Known rows, with every way that one mark hangs from another:
kinen(zovag): -1.11  +0.50  +1.34  +0.59  -0.28  +1.96  -0.96  +0.28  -0.20  +0.52  -0.36  +0.15  +1.46  -0.69  +1.03  -1.35  +0.36  +0.10
kinen(zovag(depub(tudar) pebag)): -0.71  +0.79  +0.04  -0.95  -0.46  -0.40  +1.86  -0.13  -0.15  -1.46  -0.60  -0.34  +0.80  +0.26  -0.89  +0.50  +0.16  -0.21
depub(tudar(kinen(zovag) pebag)): +2.05  -0.57  +0.60  -0.52  +2.36  -2.07  -2.70  -0.06  +0.11  -0.51  -0.73  +0.19  +1.70  -1.78  +0.15  +0.46  -1.24  -0.21
kinen(tudar(pebag) zovag(depub)): -1.84  +1.15  +1.14  +0.65  +0.46  +0.59  -0.63  -0.41  -0.97  -0.74  -0.61  +2.92  +0.79  -0.36  -0.18  +1.33  +1.76  -1.73
zovag(tudar): +0.39  +0.08  +0.09  +1.09  +0.17  +1.27  +0.24  -0.45  +1.67  +0.85  +1.53  -0.85  -0.82  +0.20  +1.79  -0.85  +1.15  +0.92
tudar(pebag): +1.11  -0.99  -0.01  -0.87  -0.52  +0.04  -2.38  +0.04  +0.68  +1.57  -0.37  -0.19  +1.46  +0.08  +0.57  +0.15  -0.77  -0.32
zogu(depub): -0.65  +0.59  +0.57  +1.33  -0.36  +1.34  +0.00  +1.12  -1.58  +1.10  -0.54  +0.03  +0.11  +0.97  -0.08  -0.31  +0.36  +0.39
zovag(pebag tudar): +1.16  +0.53  -2.47  -0.69  -1.72  -0.50  +1.45  -0.08  +2.13  +0.31  +1.32  -1.92  -1.63  +0.44  +0.30  -0.43  +0.86  +1.07
zogu(depub(tudar(kinen(zovag)))): +0.30  +0.49  +0.76  +1.32  +1.61  -0.49  -0.19  +1.14  -1.91  -0.48  -0.97  +0.43  +0.40  -0.33  -0.55  +0.14  +0.03  +0.35
zovag(depub(tudar(kinen)) pebag): +0.59  +1.15  -1.12  -1.30  -0.32  -2.04  +1.13  -0.95  +0.80  -0.48  -0.06  -0.79  -0.35  +0.04  -2.12  +1.93  -1.01  -0.28
zogu(depub(tudar(pebag))): +1.03  -0.23  +0.38  +0.17  +1.13  -1.01  +0.02  +0.96  -1.90  -0.54  -1.07  -0.29  +0.72  +1.29  -0.01  +0.46  -0.60  +0.21
depub(tudar): +1.30  +0.94  +1.43  +0.02  +1.68  -0.38  -2.11  -0.96  -0.30  +0.16  -0.24  -1.40  +1.57  +0.40  +2.35  -0.78  -2.61  +0.37
zovag(depub pebag tudar): -0.07  +0.42  -2.05  -0.67  -1.60  -0.62  +4.27  -0.76  +2.28  -0.68  +1.45  -1.11  -2.24  +1.29  -1.53  +1.58  +1.95  +0.47
kinen(tudar(pebag) zovag): -0.99  +1.21  +0.89  +0.61  +0.42  +0.62  -2.57  +0.08  -1.01  -0.02  -0.69  +2.36  +1.28  -0.91  +1.16  -0.08  +1.00  -1.32
tudar(kinen(zovag) pebag(depub)): +1.12  -2.07  -1.05  -0.82  -0.06  -1.54  -1.75  +0.58  +0.90  +0.34  -0.32  +1.10  +1.09  -2.05  -1.82  +0.07  +0.91  -0.70
zovag(tudar(pebag(depub kinen))): +0.78  -1.81  -1.10  -0.25  -0.42  -0.06  +1.30  +0.14  +1.13  +0.00  +1.08  -0.68  -1.34  +1.18  +0.77  -0.67  +0.86  +0.72
zovag(pebag(depub) tudar): +1.30  -0.15  -3.30  -1.35  -2.32  -1.37  +2.74  -0.41  +1.97  -0.40  +1.51  -2.45  -1.71  +1.52  +0.11  -1.13  +0.90  +1.01
zovag(kinen tudar(pebag)): +1.94  -2.29  -1.16  -0.25  +0.21  -0.85  +1.45  -0.49  +2.04  -1.06  +1.82  -1.63  -1.15  -1.58  +1.00  +0.09  +1.72  -0.13
depub(tudar(kinen)): +1.64  +0.90  +1.16  +0.51  +2.27  -1.03  -3.19  -0.80  +0.21  +0.68  -0.10  -0.55  +1.15  -1.45  +1.03  -0.23  -2.15  +0.17

Rows:
-0.49  +1.24  -2.18  -1.10  -2.80  -0.24  -0.03  -0.10  -0.79  +0.82  -0.03  -0.94  -1.26  +1.47  -0.23  -1.35  -1.79  +0.02 => zovag(pebag(depub kinen(tudar)))
-0.07  -0.92  +0.24  +0.22  +0.12  +0.75  +0.61  +0.60  +0.82  -0.54  +0.30  +0.20  +0.42  -0.51  +0.80  -0.64  +2.02  +0.33 => kinen(zovag(tudar(pebag)))
+1.62  -0.56  +0.82  -0.86  +1.44  -1.15  -2.00  -0.18  -0.86  -0.15  -0.82  -0.83  +1.16  +0.64  +1.43  -0.19  -2.88  +0.21 => depub(tudar(pebag(kinen)))
+1.27  -0.29  +0.11  +0.57  +1.57  -1.45  -0.71  +1.10  -1.49  -0.19  -1.01  +0.32  +0.44  -0.02  -0.84  +0.84  -0.31  +0.17 => zogu(depub(tudar(kinen pebag)))
-0.17  -0.49  +0.29  -0.42  -0.14  -0.06  +0.25  -0.35  -1.69  -0.23  -0.22  -1.43  -0.26  +2.25  +1.18  -2.27  -3.13  +0.60 => pebag(depub(tudar) kinen)
-0.94  -0.97  +0.47  +0.22  +0.23  +0.73  +2.58  +0.17  +0.88  -1.28  +0.39  +0.83  +0.02  +0.05  -0.56  +0.76  +2.79  -0.07 => kinen(zovag(depub tudar(pebag)))
-2.27  +2.66  +0.08  +0.40  -0.78  +0.53  +0.33  -0.52  -0.91  -0.68  -0.34  +1.87  -0.05  -0.19  -0.50  +0.82  +1.37  -1.29 => kinen(tudar zovag(depub pebag))
-0.12  +0.25  -2.29  -1.60  -3.16  -0.20  +0.70  +0.18  -0.23  +0.92  -0.07  -1.86  -0.97  +1.65  -0.56  -1.56  -2.00  +0.56 => zovag(pebag(depub kinen))
-1.79  -0.16  +0.94  +1.16  -0.38  +2.57  +0.45  +0.98  -0.82  +0.53  +0.05  +0.37  -1.13  +0.01  +0.77  -1.55  +0.04  +0.94 => pebag(kinen(zovag(tudar)))
-0.16  +0.72  +1.43  +0.44  +1.56  -0.30  -0.08  -1.30  +0.31  +0.03  +0.07  +0.31  +0.51  -0.22  -0.69  +1.53  -0.78  -0.44 => zovag(depub(tudar(kinen)))
+0.39  -1.36  -0.57  +0.52  +0.83  -0.72  +1.85  -0.50  +2.47  -0.12  +1.41  +1.21  -1.50  -0.83  -1.92  +2.52  +2.88  -0.18 => zovag(depub tudar(kinen pebag))
-0.80  -0.15  +1.47  -0.23  +0.83  +0.23  +0.96  -0.21  -0.43  -1.31  -0.66  +0.56  +1.50  +0.15  -0.21  +0.60  +0.44  -0.44 => kinen(zovag(depub(tudar(pebag))))
-0.21  -1.43  +0.30  -0.67  -0.65  +0.73  -1.41  +1.04  -0.60  +0.87  -0.93  +0.56  +0.62  +0.00  -0.04  -0.29  -0.73  -0.09 => tudar(pebag(kinen(zovag)))
-0.98  +0.43  +0.97  +1.25  +0.59  +0.95  -1.45  +0.04  +0.81  +1.15  +0.06  +1.64  +0.40  -2.77  -1.55  +0.57  +1.12  -0.35 => tudar(kinen(zovag(depub)))
-2.59  +1.56  +1.59  +1.61  -0.15  +2.75  -1.79  +0.57  -2.18  +1.04  -0.58  +1.78  -0.60  -0.23  +1.15  -1.31  -0.77  -0.16 => pebag(kinen(tudar zovag))
+0.44  -1.95  -0.77  -1.34  -1.29  -0.18  -0.75  +0.34  -0.38  +0.88  -0.44  -0.38  +0.26  +1.42  -0.01  -0.83  -1.44  -0.17 => tudar(pebag(depub kinen))
-3.20  +1.52  +1.77  +1.64  -0.10  +2.70  -0.39  +0.22  -2.19  +0.49  -0.47  +2.20  -0.85  +0.18  +0.27  -0.35  -0.24  -0.49 => pebag(kinen(tudar zovag(depub)))
+0.51  -0.73  -2.65  -1.03  -1.47  -1.49  +5.61  -1.11  +2.38  -2.24  +2.17  -2.13  -2.86  -0.52  -1.68  +1.73  +2.32  -0.13 => zovag(depub kinen pebag tudar)
-2.65  +0.11  +1.58  +0.88  -0.63  +2.76  +0.59  +0.65  -1.40  +0.70  -0.52  +0.91  -0.53  +0.30  -0.29  -0.64  -0.54  +0.25 => pebag(kinen(zovag(depub)))
+2.56  -0.41  +0.43  -0.52  +2.25  -2.21  -3.30  -0.41  +0.38  +0.18  -0.47  -0.22  +1.44  -1.42  +0.43  +0.60  -1.94  -0.17 => depub(tudar(kinen pebag))
